What can hang from each mark
diti: zovogo
sapibe: moba zovogo
moba: lupu sapibe
ronefa: mobev zovogo
mobev: diti ronefa
zovogo: lupu sapibe
lupu: moba zovogo

Each row was made from one small tree. The marks that hang from a mark follow it in brackets, in alphabetical order. Every link used is in the known rows. Write each row's tree.
Known rows
diti{zovogo{lupu sapibe{moba}}}: [ 1.303  1.982  2.139 -0.612  1.887  1.928 -1.023  3.590  0.597 -1.990
  1.119 -2.110 -1.628  0.039  1.339  0.789  0.973  2.016]
mobev{diti}: [ 0.363  2.319 -1.033 -0.778 -0.704  0.067  0.590 -0.037 -0.301 -0.389
 -0.670 -0.109  0.871  0.664 -0.246  0.570 -0.859  0.071]
ronefa{mobev zovogo{lupu}}: [-0.755  3.053 -2.909 -0.377 -0.489 -1.077 -1.078 -0.091  1.161  0.616
 -0.844 -0.935 -1.768 -1.452  0.646  0.779  1.096  2.109]
ronefa{mobev zovogo{lupu sapibe}}: [ 0.161  2.220 -2.086  0.227  0.370 -0.889 -1.628  2.244  0.502  0.384
 -1.767 -0.581 -1.755 -0.356  1.567  1.693  2.423  2.109]
zovogo{lupu}: [ 0.177  1.221  0.001  0.573  0.851  0.472 -0.551 -0.014  0.235 -0.983
  0.650 -0.209 -0.596  0.564  1.239  0.991  0.307  0.125]
ronefa{mobev{diti}}: [ 0.183  4.537 -3.139 -0.836 -0.078 -0.638  0.543 -0.542  0.488 -0.010
 -2.132 -1.150  0.361  0.527  0.096  0.530 -0.931  1.086]
mobev{ronefa}: [-0.021  1.751  2.404  0.333  0.511 -0.231  0.248 -0.049  0.735 -1.023
  0.804 -0.816 -0.058 -0.948  0.049  0.597  0.389 -0.501]
sapibe{moba}: [-0.067  1.219  0.272 -1.375  0.197 -0.032  0.051  1.452  0.124 -0.383
  1.228 -0.866 -0.351 -0.370 -0.305 -0.191 -1.788  1.029]
lupu{moba{sapibe}}: [ 0.302  2.613  0.960  0.627 -0.338 -1.120  0.854  0.483 -1.413 -0.650
 -0.694 -0.091 -0.386 -1.747  0.352  0.082 -0.076  0.794]
mobev{diti{zovogo{lupu}} ronefa}: [ 0.957  5.659  2.384 -0.204  0.658  1.362  0.190 -0.250  1.647 -2.824
  0.767 -2.792 -0.451 -0.870  0.338  1.259  0.821  0.858]
diti{zovogo{lupu{moba} sapibe}}: [ 1.625  1.937  3.802 -0.583  1.116  1.827 -1.120  1.261 -0.337 -1.406
 -1.097 -1.157 -1.860  0.083  0.945  0.807  2.128  1.398]
ronefa{mobev}: [-0.392  2.240 -1.856 -0.103  0.724 -0.407  0.096 -0.442  0.686  0.532
 -1.653 -1.055 -0.499 -0.157  0.307 -0.117  0.092  0.989]
ronefa{zovogo{lupu}}: [-0.530  0.925 -1.183 -0.374 -1.146 -0.795 -1.055  0.382  0.360  0.208
  0.589  0.184 -1.152 -1.251  0.242  0.831  1.026  1.046]
moba{lupu}: [ 0.849  1.051 -0.077  0.476  2.121 -0.774  0.232 -0.359  0.703 -1.005
  1.371  0.362 -0.569 -0.181  0.185  0.831 -0.942  0.752]
sapibe{moba{lupu} zovogo}: [ 1.047  0.997  0.609 -0.767  0.696 -0.475 -0.096  1.890  0.853 -0.865
  2.393 -0.113 -1.482 -0.830 -0.684 -0.736 -4.011  2.527]
moba{lupu{zovogo}}: [-0.471  1.170 -0.825  0.737 -0.004 -0.416 -1.258 -0.384  0.499 -1.720
  0.902  0.635 -0.069 -0.296  0.205  0.128 -0.286  0.917]
mobev{diti{zovogo{lupu sapibe{moba}}}}: [ 1.704  4.288  1.154 -1.280  1.368  1.871 -0.510  3.413  0.448 -2.491
  0.596 -2.234 -0.931  0.603  1.040  1.190  0.176  2.110]

Which tree is each row?
[-0.503  2.570 -1.662  2.628  0.311 -1.545 -0.423  0.646  0.058 -2.704
  1.376  0.315 -0.288 -1.799  1.366  0.149  0.071  1.593]
moba{lupu{zovogo} sapibe}
[ 1.521  1.402  0.934 -0.257  3.361 -0.484 -0.050  3.227  0.207 -1.796
  2.070 -0.285 -0.979  0.409  0.938  1.463 -1.293  1.413]
zovogo{sapibe{moba{lupu}}}
[ 0.324  4.572 -3.002 -2.429 -0.663 -1.394 -0.241  3.566  0.245  0.522
 -1.795 -1.274 -0.953 -0.543 -0.231  0.978 -0.416  2.887]
ronefa{mobev{diti} zovogo{sapibe{moba}}}
[ 1.741  3.636  3.083 -0.283  0.655  1.103  0.274  1.860  0.743 -2.037
 -0.717 -1.924 -0.044 -0.391  0.090  1.174  1.889  0.654]
mobev{diti{zovogo{sapibe}} ronefa}
[ 1.546  4.787  3.335 -1.677  0.929  1.176  0.407  3.383  0.787 -2.434
  0.651 -2.940 -0.559 -0.725 -0.185  0.869  0.248  1.602]
mobev{diti{zovogo{sapibe{moba}}} ronefa}
[ 1.894  1.809  1.963 -0.709  3.214  0.584 -0.084  3.149  1.265 -1.896
  1.909 -1.605 -1.789 -0.550  0.205  0.705 -0.321  2.613]
diti{zovogo{sapibe{moba{lupu}}}}
[ 0.974  2.809  2.133 -0.804  1.657 -1.858 -0.383  3.668  0.946 -1.480
  2.539 -0.940 -2.074 -2.120  0.004  1.967 -0.174  2.113]
mobev{ronefa{zovogo{sapibe{moba{lupu}}}}}
[ 0.447  0.310 -0.062  1.149  0.911 -0.214 -1.812  1.839 -0.166 -2.135
  0.254  0.817 -0.531  0.694  1.215  0.909  0.976  1.066]
moba{lupu{zovogo{sapibe}}}
[ 0.590  4.482 -3.250 -0.690 -0.137 -0.757 -1.043  1.985  0.289 -0.208
 -2.304 -0.690 -1.153  0.261  1.462  2.032  1.484  2.140]
ronefa{mobev{diti} zovogo{lupu sapibe}}
[-0.121  3.892  3.002 -1.251 -1.079 -0.955 -0.769 -0.361 -0.024 -0.786
  0.387 -0.923 -1.858 -2.571 -0.340  1.158  0.896  1.020]
mobev{ronefa{zovogo{lupu{moba}}}}
[ 0.525  5.093 -2.033 -1.289  0.128  0.533  0.548 -0.886  1.317 -0.440
 -2.401 -2.333 -0.247 -0.631 -0.602 -0.447  0.302  2.066]
ronefa{mobev{diti{zovogo}}}
[ 0.998  1.412  1.219 -0.170  1.782  0.752 -1.089  3.614 -0.163 -1.677
  1.425 -0.783 -0.971  1.097  2.154  1.521 -0.102  0.941]
zovogo{lupu sapibe{moba}}
[ 0.658  2.921  2.750 -1.120  0.372  1.475 -0.528 -0.860  0.202 -1.152
 -0.525 -1.587 -1.606 -0.909 -0.159 -0.008  0.781  1.359]
diti{zovogo{lupu{moba}}}
[ 0.190  4.849  0.056 -0.791 -1.235 -0.730 -0.284  0.261  0.894 -1.387
  0.681 -0.791 -0.479 -1.401  0.246  1.831  0.504  0.806]
mobev{diti ronefa{zovogo{lupu}}}
[ 0.677  1.200  1.179  0.653 -1.954 -0.922  0.127  1.228 -1.492  0.007
 -0.980  0.444 -0.924 -2.164 -0.321 -1.233 -1.372  1.528]
lupu{moba{sapibe{zovogo}}}
[-0.129  3.589  0.152 -1.315 -2.085 -1.345  0.315  0.300  0.432 -0.355
 -0.078 -0.823  0.039 -2.015 -1.074  0.969  0.254  0.580]
mobev{diti ronefa{zovogo}}
[-1.003  2.623  0.059  0.628 -2.309 -0.954 -0.568  0.278 -1.773 -1.558
 -1.162 -0.049 -0.167 -1.899  0.304 -0.684  0.404  1.210]
lupu{moba{sapibe} zovogo}
